Known rows, with every step that occurs
gisazul rume vakufi: [ 0.05  0.09 -0.11  0.12 -0.14  0.03  0.00 -0.50  0.13  0.35 -0.01  0.02
  0.08 -0.09  0.12  0.08 -0.05 -0.35  0.13  0.15  0.12  0.43 -0.13  0.03
 -0.20  0.14 -0.36]
kuri kuret gisazul rume vakufi samu: [ 0.20 -0.12  0.15 -0.03 -0.29 -0.02 -0.31 -0.08  0.19  0.16 -0.02 -0.16
  0.18  0.06 -0.44 -0.17  0.29 -0.17  0.16 -0.04 -0.03  0.11 -0.05  0.10
  0.01 -0.22 -0.14]
rume kuri kuret kirupap: [ 0.08 -0.23 -0.25  0.07  0.34  0.05 -0.08  0.04  0.19 -0.32 -0.17 -0.37
 -0.14 -0.15 -0.10  0.24  0.10  0.00 -0.28 -0.36  0.21 -0.17  0.01 -0.45
  0.03 -0.16 -0.03]
kirupap rume kuri samu vakufi kuret: [-0.17  0.05  0.30 -0.23  0.18  0.06  0.03  0.42 -0.20 -0.47  0.37  0.08
 -0.24  0.02 -0.15 -0.21 -0.01  0.18  0.08 -0.21 -0.27 -0.58  0.42 -0.30
  0.10  0.10  0.24]
kuri kuret kirupap rume: [ 0.03 -0.42 -0.27  0.17  0.33 -0.06  0.05  0.21  0.14 -0.51  0.05 -0.10
 -0.01 -0.26  0.02  0.08  0.07 -0.18 -0.16 -0.32  0.04 -0.05  0.23  0.17
  0.16 -0.10  0.12]
kuret kirupap rume: [-0.07 -0.22 -0.32  0.21  0.25 -0.04  0.15  0.02  0.06 -0.20 -0.14  0.11
  0.01 -0.34  0.28  0.09 -0.04 -0.15 -0.14 -0.19  0.01  0.04  0.09  0.31
  0.11  0.03  0.06]
vudon samu: [ 0.10 -0.01 -0.10 -0.02 -0.02  0.00 -0.12 -0.31  0.06  0.31 -0.23  0.10
  0.05  0.16  0.38  0.30  0.00 -0.23  0.07  0.00  0.13 -0.22 -0.29  0.12
  0.02  0.20  0.04]
vudon samu kirupap rume: [ 0.05 -0.07  0.01 -0.01  0.12 -0.04 -0.01  0.19 -0.22 -0.16 -0.09  0.20
 -0.02  0.23  0.15 -0.20 -0.17  0.09  0.22  0.08  0.17 -0.19  0.08  0.69
  0.12  0.09  0.36]
kirupap rume kuri samu vudon: [-0.13 -0.02  0.04  0.08  0.12 -0.01  0.04  0.38 -0.07 -0.07  0.34 -0.31
 -0.07 -0.06 -0.05 -0.27 -0.03  0.33  0.14 -0.15 -0.08 -0.16  0.36 -0.31
 -0.10  0.01  0.25]
kirupap rume vakufi: [-0.07 -0.11 -0.31  0.05  0.02  0.14  0.33  0.00 -0.05  0.16 -0.10  0.07
 -0.04 -0.25  0.24 -0.25 -0.11 -0.23  0.03  0.02  0.02  0.33  0.14  0.22
 -0.01  0.07 -0.24]
kirupap rume kuri: [-0.01  0.08 -0.28  0.19  0.06 -0.06  0.20  0.21  0.00  0.03 -0.23 -0.09
 -0.11 -0.06  0.20 -0.23 -0.12  0.00 -0.14 -0.03 -0.07  0.15  0.10  0.05
  0.02  0.09  0.09]
vudon samu sutinul: [ 0.20 -0.07 -0.14 -0.02 -0.08  0.01 -0.01 -0.28  0.02  0.09 -0.11  0.05
  0.14  0.18  0.39  0.24 -0.13 -0.08  0.00 -0.05  0.20 -0.04 -0.44 -0.05
 -0.10  0.18 -0.02]
kuri samu: [-0.06  0.02  0.01 -0.05  0.02 -0.02 -0.18 -0.23  0.00  0.07  0.13  0.08
  0.06 -0.06  0.38  0.40 -0.13 -0.16  0.06 -0.15 -0.04 -0.15  0.00 -0.22
 -0.22  0.15 -0.04]
kuret gisazul rume vakufi samu: [ 0.10  0.08  0.08  0.00 -0.38  0.01 -0.22 -0.25  0.12  0.47 -0.20  0.04
  0.20 -0.02 -0.17 -0.14  0.20 -0.13  0.15  0.10 -0.04  0.21 -0.20  0.27
 -0.05 -0.08 -0.21]
gisazul rume kuri samu: [ 0.07  0.27  0.17  0.11 -0.10 -0.13 -0.33 -0.32  0.21  0.05  0.15 -0.17
  0.05  0.09  0.02  0.18 -0.04 -0.09  0.25 -0.12 -0.02 -0.11 -0.02 -0.26
 -0.25  0.14  0.02]
kuri samu kirupap rume: [-0.13 -0.04  0.16 -0.04  0.15 -0.06 -0.06  0.26 -0.30 -0.40  0.26  0.19
  0.00  0.03  0.16 -0.11 -0.31  0.14  0.23 -0.10 -0.01 -0.15  0.34  0.35
 -0.12  0.06  0.30]
kuri kuret gisazul: [ 0.14 -0.05  0.01  0.00 -0.16 -0.08 -0.14  0.20  0.13 -0.02 -0.04 -0.11
  0.04  0.06 -0.05  0.09 -0.08 -0.12 -0.26 -0.10  0.04 -0.06 -0.08 -0.30
  0.03 -0.19 -0.05]
kuri rume vakufi: [ 0.00 -0.03 -0.19  0.10 -0.03  0.16  0.01 -0.30  0.04  0.35  0.12 -0.09
  0.03 -0.15  0.11  0.01  0.02 -0.24  0.09  0.03  0.13  0.31  0.01 -0.05
 -0.26  0.19 -0.51]
vudon samu gisazul rume kuri: [ 0.31  0.30  0.19  0.12  0.00 -0.12 -0.20 -0.11  0.26  0.35 -0.06 -0.19
  0.03  0.19 -0.13  0.01  0.08  0.11  0.22  0.05  0.09 -0.21 -0.43 -0.23
  0.14  0.03  0.08]
samu kirupap rume: [-0.09  0.00 -0.08  0.10  0.14 -0.09  0.16  0.24 -0.29 -0.25  0.00  0.20
 -0.03  0.05  0.21 -0.17 -0.35  0.13 -0.06  0.13  0.05  0.18  0.17  0.50
 -0.02  0.06  0.24]
kirupap rume kuri samu sutinul: [ 0.06  0.00 -0.09  0.06  0.00 -0.01  0.11  0.21 -0.06 -0.34  0.16 -0.13
  0.01 -0.04  0.16 -0.20 -0.20  0.15  0.11 -0.35 -0.07 -0.04  0.10 -0.31
 -0.20  0.07  0.10]
kuret gisazul rume vakufi samu vudon: [ 0.00  0.01  0.17  0.03 -0.31  0.01 -0.16 -0.05  0.06  0.48  0.08 -0.16
  0.20  0.00 -0.34 -0.28  0.24  0.15  0.14  0.21  0.00  0.23 -0.09  0.09
 -0.09 -0.13 -0.08]
vudon samu kirupap rume vakufi kuret: [-0.11 -0.16  0.13 -0.22  0.10  0.24  0.23  0.18 -0.22 -0.36 -0.05  0.19
 -0.09  0.19 -0.20 -0.34  0.11  0.06  0.29  0.12  0.20 -0.30  0.19  0.52
  0.26 -0.11  0.18]
kuri samu gisazul: [ 0.01  0.08  0.14 -0.10  0.14 -0.04 -0.11  0.02  0.00  0.10  0.26  0.02
  0.06 -0.13  0.21  0.30 -0.16  0.13  0.01 -0.13 -0.09 -0.22 -0.13 -0.50
 -0.06  0.00 -0.03]
gisazul rume kuri: [ 0.11  0.31 -0.06  0.25 -0.12 -0.17 -0.13 -0.32  0.20  0.20 -0.12 -0.15
  0.00  0.11  0.09  0.11 -0.07 -0.10 -0.03  0.10  0.02  0.21 -0.19 -0.13
 -0.15  0.14 -0.01]
rume vakufi samu gisazul: [-0.02 -0.10 -0.10 -0.18  0.14  0.15  0.12 -0.04 -0.12  0.43 -0.17  0.02
  0.03 -0.19  0.05  0.03  0.11  0.17 -0.08  0.07 -0.10  0.16 -0.23 -0.15
  0.04 -0.07 -0.24]
kuri kuret kirupap rume vakufi: [ 0.01 -0.52 -0.32  0.04  0.34  0.20  0.19  0.17  0.08 -0.37  0.02 -0.15
 -0.07 -0.41 -0.13 -0.15  0.15 -0.26  0.00 -0.36  0.15  0.06  0.30  0.07
  0.15 -0.15 -0.19]
vudon samu gisazul rume: [ 0.28  0.19  0.22  0.11 -0.03 -0.19 -0.23 -0.25  0.24  0.35  0.08  0.02
  0.16  0.15  0.03  0.20  0.03 -0.07  0.23  0.14  0.05 -0.13 -0.47  0.02
  0.13  0.09  0.08]
samu vudon: [-0.13 -0.01 -0.14  0.12  0.07 -0.05  0.11 -0.04 -0.03  0.24  0.13 -0.09
  0.03 -0.03  0.25  0.21 -0.12  0.15 -0.27  0.20  0.08  0.21 -0.06 -0.25
 -0.17  0.11  0.06]
vudon samu vakufi rume: [ 0.09  0.07  0.01 -0.13 -0.05 -0.12 -0.03 -0.29 -0.12  0.21  0.04  0.17
 -0.12  0.27  0.26  0.27 -0.08 -0.08  0.18  0.10 -0.06 -0.19 -0.04  0.20
  0.07  0.48  0.18]

Rows
[ 0.21  0.13  0.00  0.21 -0.03 -0.18 -0.21 -0.15  0.29 -0.13  0.06 -0.33
 -0.02  0.18 -0.18  0.11  0.04 -0.13 -0.02 -0.03  0.05  0.12 -0.05 -0.29
 -0.09  0.01  0.05]  gisazul rume kuri kuret
[-0.01  0.25  0.70 -0.22 -0.26 -0.10 -0.41  0.04  0.04 -0.20  0.54  0.24
  0.04  0.16 -0.32  0.08  0.00 -0.03  0.16 -0.06 -0.19 -0.57  0.08 -0.28
  0.01 -0.01  0.07]  kuri samu vakufi kuret gisazul rume
[-0.12 -0.14 -0.08 -0.20  0.12  0.17  0.01 -0.11 -0.36  0.13 -0.23  0.15
 -0.03  0.04  0.05 -0.02 -0.06  0.22  0.02  0.16  0.13  0.18  0.00  0.38
 -0.14  0.00 -0.05]  rume vakufi samu kirupap
[-0.01  0.28 -0.31  0.19 -0.12 -0.19  0.19 -0.29  0.09  0.11 -0.28 -0.21
 -0.13  0.13  0.24  0.27 -0.06  0.02 -0.07  0.11 -0.09  0.27  0.00 -0.14
 -0.08  0.22  0.11]  vakufi rume kuri
[ 0.19 -0.09 -0.07  0.26  0.19 -0.13 -0.25 -0.17  0.34 -0.33 -0.01 -0.36
 -0.03 -0.08 -0.28  0.20  0.17 -0.11 -0.07 -0.26  0.18 -0.06 -0.03 -0.26
 -0.01 -0.13  0.02]  gisazul rume kuri kuret kirupap
[-0.13 -0.03 -0.03  0.01 -0.06  0.20  0.11 -0.27  0.10  0.02  0.17 -0.02
  0.01 -0.04 -0.10  0.13  0.24 -0.20  0.04  0.10  0.04  0.11  0.06 -0.13
 -0.10  0.03 -0.38]  kuri rume vakufi kuret
[-0.08  0.11  0.29 -0.26 -0.12  0.02 -0.02  0.24 -0.11 -0.05  0.11  0.28
 -0.11  0.09 -0.09  0.04 -0.10  0.07 -0.34  0.10 -0.11 -0.33 -0.05 -0.31
  0.13 -0.03 -0.01]  samu vakufi kuret gisazul
[ 0.01  0.29  0.30  0.11 -0.39 -0.19 -0.13 -0.14  0.30 -0.05  0.03  0.10
  0.17  0.17 -0.17  0.19  0.09 -0.18 -0.11  0.20 -0.08 -0.08 -0.19 -0.04
  0.07 -0.16  0.07]  vakufi kuret gisazul rume
[-0.05  0.15 -0.09 -0.03 -0.02 -0.18  0.14 -0.22 -0.17  0.10  0.11  0.17
 -0.16  0.08  0.33  0.31 -0.25 -0.05 -0.10  0.17 -0.17  0.18  0.11  0.03
 -0.09  0.45  0.06]  samu vakufi rume
[-0.10 -0.04  0.00 -0.08  0.13 -0.08 -0.13 -0.05 -0.34 -0.03 -0.19  0.20
  0.03  0.16  0.20  0.21 -0.13  0.28 -0.12  0.19  0.00  0.08 -0.07  0.47
 -0.11  0.08  0.25]  vakufi samu kirupap
[ 0.15  0.25  0.11  0.20  0.00 -0.25 -0.06 -0.18  0.19  0.25  0.14  0.03
  0.12 -0.02  0.10  0.22 -0.13  0.00 -0.07  0.19 -0.05  0.24 -0.34 -0.15
 -0.03  0.05 -0.02]  samu gisazul rume
[ 0.12  0.01  0.11  0.00  0.00 -0.07 -0.01  0.83 -0.16 -0.47 -0.05 -0.24
 -0.15  0.20 -0.46 -0.61 -0.19  0.36 -0.10 -0.14  0.10 -0.13  0.31  0.01
  0.13 -0.34  0.28]  samu kirupap rume kuri kuret gisazul
[-0.11  0.03  0.04 -0.19 -0.25  0.23  0.20  0.02  0.08  0.10 -0.17  0.06
 -0.01 -0.02 -0.12 -0.03  0.10 -0.14 -0.18  0.08  0.06 -0.07 -0.08 -0.32
  0.10 -0.27 -0.29]  rume vakufi kuret gisazul
[-0.06  0.05  0.13 -0.05 -0.32  0.20  0.01 -0.01  0.13  0.13  0.11 -0.04
  0.05 -0.01 -0.31 -0.12  0.24 -0.14 -0.01  0.04  0.04 -0.04  0.03 -0.22
  0.00 -0.19 -0.41]  kuri rume vakufi kuret gisazul
[ 0.01 -0.23 -0.28 -0.13 -0.06  0.19  0.17 -0.28 -0.15  0.18 -0.16  0.03
  0.12 -0.09  0.25  0.08 -0.01  0.06 -0.10 -0.01  0.03  0.38 -0.27 -0.03
 -0.22  0.08 -0.28]  rume vakufi samu sutinul
[-0.03 -0.11 -0.34  0.22  0.27  0.01  0.16  0.17  0.09 -0.19 -0.26 -0.13
 -0.11 -0.26  0.12 -0.11  0.02  0.02 -0.16 -0.26  0.04 -0.02  0.11  0.07
  0.11 -0.02  0.07]  kuret kirupap rume kuri
[-0.21 -0.24 -0.17 -0.09  0.21  0.28  0.24 -0.27  0.09 -0.18 -0.16  0.05
 -0.07 -0.28 -0.01  0.33  0.23 -0.18 -0.18 -0.09  0.17 -0.09 -0.02 -0.22
  0.11 -0.18 -0.28]  rume vakufi kuret kirupap
[-0.18 -0.25 -0.17 -0.09  0.07  0.17  0.11 -0.10 -0.17  0.41 -0.02 -0.11
  0.04 -0.11  0.05 -0.01  0.18  0.21 -0.05  0.18  0.02  0.27  0.00 -0.05
 -0.14  0.02 -0.10]  rume vakufi samu vudon
[ 0.09 -0.04  0.08 -0.23  0.11  0.04 -0.17 -0.12 -0.17  0.31  0.04  0.26
 -0.11  0.15  0.28  0.13 -0.13 -0.09  0.05 -0.01  0.08 -0.35 -0.18  0.04
  0.03  0.35 -0.02]  vudon samu vakufi
[-0.12 -0.03 -0.01 -0.08 -0.23  0.17  0.34  0.30  0.06 -0.09 -0.09  0.09
 -0.01 -0.10 -0.19 -0.39  0.11 -0.12 -0.06  0.05 -0.06 -0.03  0.16  0.03
  0.26 -0.28 -0.14]  kirupap rume vakufi kuret gisazul
[ 0.18  0.17 -0.09  0.10 -0.29 -0.20  0.02  0.15  0.19 -0.11 -0.17 -0.43
 -0.10  0.22 -0.24  0.03  0.04  0.07 -0.10 -0.08 -0.06  0.02  0.11 -0.38
  0.08 -0.11  0.14]  vakufi rume kuri kuret gisazul
[ 0.15  0.27  0.10  0.15  0.03 -0.20 -0.19 -0.07  0.13  0.27 -0.10 -0.17
  0.07  0.05 -0.15  0.07  0.15  0.31 -0.03  0.10 -0.20  0.11 -0.33 -0.13
  0.05 -0.02  0.12]  vakufi samu gisazul rume kuri
[ 0.16 -0.01 -0.08  0.10 -0.10 -0.07  0.01  0.63  0.14 -0.21 -0.10 -0.31
 -0.08  0.04 -0.28 -0.47 -0.01  0.05 -0.13 -0.24 -0.05 -0.12  0.17 -0.22
  0.17 -0.27  0.10]  kirupap rume kuri kuret gisazul
[ 0.12  0.17  0.13  0.15  0.02 -0.25 -0.21 -0.22  0.13  0.29  0.05  0.06
  0.21  0.01  0.04  0.26  0.10  0.15  0.00  0.21 -0.24  0.17 -0.35  0.16
  0.04  0.05  0.14]  vakufi samu gisazul rume
[ 0.02  0.00 -0.04 -0.01  0.16 -0.10 -0.02  0.00 -0.07  0.30 -0.13  0.07
  0.09 -0.06  0.20  0.29  0.03  0.24 -0.20  0.11 -0.22  0.06 -0.32 -0.03
  0.09  0.00  0.08]  vakufi samu gisazul
[ 0.04  0.09  0.27 -0.09 -0.27  0.01 -0.26 -0.05 -0.17  0.21 -0.13  0.13
  0.13  0.16 -0.35 -0.31  0.01  0.16  0.21  0.19  0.10  0.16 -0.08  0.50
 -0.10 -0.16 -0.03]  kuret gisazul rume vakufi samu kirupap
[-0.12 -0.11 -0.04  0.03  0.17 -0.13  0.02  0.24 -0.35 -0.21 -0.12  0.23
  0.03  0.08  0.15 -0.13 -0.12  0.26  0.00  0.14 -0.12  0.11  0.18  0.81
  0.02  0.06  0.41]  vakufi samu kirupap rume
[-0.19 -0.11 -0.15 -0.03  0.01  0.18  0.44  0.05  0.01 -0.18 -0.04  0.12
 -0.06 -0.14  0.03 -0.15  0.10 -0.19 -0.04  0.09 -0.08  0.11  0.20  0.11
  0.16 -0.06 -0.10]  kirupap rume vakufi kuret
[-0.04  0.04  0.14 -0.15  0.17  0.02 -0.08  0.38 -0.25 -0.13  0.29  0.05
 -0.24 -0.09  0.07 -0.31 -0.21  0.13  0.14 -0.28 -0.19 -0.36  0.37 -0.20
 -0.07  0.23  0.10]  kirupap rume kuri samu vakufi
[-0.19 -0.04 -0.10 -0.14 -0.02  0.22  0.28 -0.24  0.03  0.02 -0.11  0.09
 -0.06 -0.06  0.09  0.20  0.09 -0.19 -0.17  0.14  0.05  0.08 -0.04 -0.22
  0.00 -0.06 -0.25]  rume vakufi kuret
[ 0.15  0.30  0.12  0.22 -0.39 -0.21 -0.23 -0.18  0.24  0.31 -0.05  0.06
  0.18  0.08  0.04  0.07 -0.10 -0.21 -0.04  0.13  0.01  0.15 -0.27  0.06
 -0.08  0.00 -0.06]  kuret gisazul rume
[-0.02  0.02  0.09 -0.05 -0.02  0.00 -0.16 -0.32 -0.21  0.11 -0.07  0.13
  0.10  0.12 -0.11 -0.05  0.01  0.09  0.23  0.23  0.09  0.31 -0.05  0.57
 -0.19  0.04  0.01]  gisazul rume vakufi samu kirupap
[ 0.09 -0.10 -0.22  0.16  0.15 -0.07  0.11  0.37  0.08 -0.29 -0.04 -0.30
 -0.14  0.00 -0.07 -0.23 -0.03 -0.01 -0.12 -0.17 -0.05  0.03  0.22 -0.13
  0.09 -0.07  0.16]  kirupap rume kuri kuret
[-0.28 -0.12  0.24 -0.27  0.12  0.22  0.17  0.24 -0.29 -0.58  0.30  0.17
 -0.09 -0.01 -0.20 -0.22 -0.04  0.12  0.30 -0.07  0.04 -0.24  0.49  0.16
  0.03 -0.16  0.13]  kuri samu kirupap rume vakufi kuret
[-0.17  0.00  0.17 -0.18 -0.12  0.17  0.30  0.51 -0.22 -0.35 -0.02  0.18
 -0.07  0.05 -0.36 -0.54 -0.08  0.18 -0.02  0.13  0.09 -0.07  0.29  0.24
  0.19 -0.36  0.05]  samu kirupap rume vakufi kuret gisazul
[-0.16  0.03  0.15 -0.22  0.12  0.02  0.08 -0.01 -0.16 -0.13  0.17  0.31
 -0.15  0.05  0.13  0.29 -0.11  0.00 -0.30  0.14 -0.12 -0.21  0.01 -0.22
  0.04  0.18 -0.01]  samu vakufi kuret
[-0.05  0.13  0.42 -0.13 -0.03  0.07 -0.05 -0.21  0.17 -0.10  0.47  0.00
  0.10 -0.06 -0.32  0.16  0.17 -0.02  0.31 -0.01 -0.07 -0.17 -0.04 -0.50
  0.02 -0.16 -0.16]  kuri samu gisazul rume vakufi kuret
[-0.13 -0.42 -0.35  0.01  0.27  0.19  0.15 -0.04 -0.05 -0.01 -0.28  0.08
  0.02 -0.43  0.09 -0.15  0.26 -0.09  0.04 -0.19 -0.03  0.09  0.14  0.54
  0.15 -0.06 -0.10]  kuret kirupap rume vakufi samu
